Each row was made from one walk, in order. Every step used is in the known rows, and no mark comes twice. Write each row's walk.
(in the rows, 128 means zero)
Known rows:
fezi/vepe/luzo/zoga/muze: [137 128 160  72 203 127  79 157 151 104  68 186 133 109 130 124 131 197
 127]
luzo/vepe/zoga/muze/fezi: [157 142 132  91 130  69 167 105  95 150  94 140 155 121  87 120 127 101
  71]
muze/fezi/luzo: [132 136 113 195  96 164 166  87 105 144 189  93  93 168 137 116 118 130
 117]
fezi/vepe: [114 137  99 121  93 130  94 162 146 142 122  85 125 131 181 115 136 139
 179]
zoga/vepe/luzo: [111  96 153 125 146 138 112 171 119 110 160 104 133 158 134 130 116 193
 149]
zoga/fezi/vepe/luzo/muze: [150 101 165 116 135 141 110 160 135 155 121 163  93  77 177 178  97 125
 147]
zoga/fezi/vepe/luzo: [127 114 166 125 153 149  87 162 126 143 130 159 106  98 165 154  67 159
 146]
fezi/luzo/zoga/vepe/didu: [ 59 136 162 100 235 115 113 110 123  64 167 152 154 144 110 132 146 156
 150]
vepe/didu: [104 121 106 159  89  93 101 100 136 100 154  96 166 154 109 118 141  84
 127]
fezi/luzo: [ 90 181  98 190  98 158 156 116 120 123 139 108 106 149 146 124 140 156
 160]
zoga/vepe: [103 122 115 129 111 137 131 165  96 129 148  54 141 153 147 124 144 151
 177]
fezi/vepe/zoga: [120 132 118  89 113  94 104 141 128 110 100 118 179 125 157 116 120 162
 126]
vepe/zoga/fezi/luzo/muze: [120 166 147 150 116 126 191  99  70 130 108 183 127  75 133 183 105 122
 123]
muze/fezi/vepe: [155  94 116 129  98 138 106 129 134 157 163  69 115 153 174 104 121 109
 133]
fezi/luzo/vepe: [ 65 190 104 140 125 122 173 130 152 132 116 136  85 131 136 134 139 130
 175]
muze/luzo: [127 137  77 180  39 162 151 133 152 139 144 107 146 144 115 110 132  95
 127]
vepe/zoga/muze/luzo: [141 158  99 152  91 124 169 121 100 143  91 172 183 108  75 102 129 146
  76]
zoga/muze: [127 167  92 165  85 122 145 135  90 150  90  94 133 121 116 119 157 143
 146]
luzo/vepe/zoga/muze: [120 179 117  79 127  60 158 139 111 133  46 157 163 106  92 135 140 133
 123]
luzo/muze/fezi/vepe/didu: [160  55 123 127 114  99  94  97 141 154 181 101 142 125 143 125 155  58
 110]

Write each row's walk:
[109 173  88 146  94 122 178 148 152 184  86 158 121 102  83 123 153 100
 131] : zoga/muze/luzo/vepe
[142 129 181 105 147 143  99 126 135  63 105 179 136 110 111 176  62 105
 113] : vepe/luzo/zoga/fezi
[140 141 149 108 161 129 105 132 129  81  71 170 151 121  88 138 118 158
 105] : vepe/luzo/zoga/muze
[172  80 108 122  79 133 123 128 136 166 154  75 101 123 173 125 155  78
 131] : luzo/muze/fezi/vepe
[104  95 178 111 235 121 118  79 103  80 212 140 138 160 102 118 131 126
 108] : muze/fezi/luzo/zoga/vepe/didu
[120 115 157  62 171 129  61 153 187  65  98 165 139 131 150 128 105 157
 131] : fezi/vepe/luzo/zoga
[183  99 170 113 162 139 114 102 120  97 113 157 132 144  84 128 108 126
  67] : vepe/luzo/zoga/muze/fezi
[ 99 203 122 136 172 141 153 111 111 110  78 163 114 117 106 133 158 167
 143] : fezi/luzo/zoga/muze
[166  64 149 129 133 144  87 136 149 142 172 113 105 155 158 109  89 151
 104] : muze/fezi/vepe/luzo
[121 144 138  91 147 166 117 145 161 133 111 191 130  79 144 138  89  87
 139] : muze/luzo/zoga/fezi/vepe
[179  92 103 162  34 137 151 104 121 140 155  62 110 139 136 143 151  43
 113] : luzo/muze/fezi
[113 149 120 147 121 133 169 100 135 146 159 119  71 153 131 126 123 103
 131] : muze/fezi/luzo/vepe
[ 91 129 102 134 102  82 134 115 190 125 151 160 158 127  72 110 140  48
 103] : muze/luzo/vepe/didu
[133  76 151 121 125 138 140 171 116 117 148 106 123 128 136 155 148 157
 148] : zoga/vepe/luzo/muze
[112 149 134 154 192  89 166  73 110 170 159 165 102 128  80 114 149 113
 105] : zoga/muze/fezi/luzo/vepe/didu
[175 126 104 171  84 136 150 106  81 173 137  77 117 141 108 115 141 113
 109] : zoga/muze/fezi
[136  85 131 112 109 126  97 161 167 132 115 134 112 114 168 141 138 142
 142] : fezi/vepe/luzo/muze
[123 108 135 119 132 136  82 168 162 119 131 131 122 132 166 118 106 182
 146] : fezi/vepe/luzo
[129 176 112 113 123 120 121 124 115  99  62 122 152 113  99 132 160 113
 138] : luzo/zoga/muze
[114 120 155 112 199 166 150 112  99  94 182 111 108 167 134 124 127 147
 130] : muze/fezi/luzo/zoga/vepe
[168 115 110 141 131 136 120 131  96 197 135  85 114 125 156 102 146 146
 129] : zoga/muze/fezi/vepe
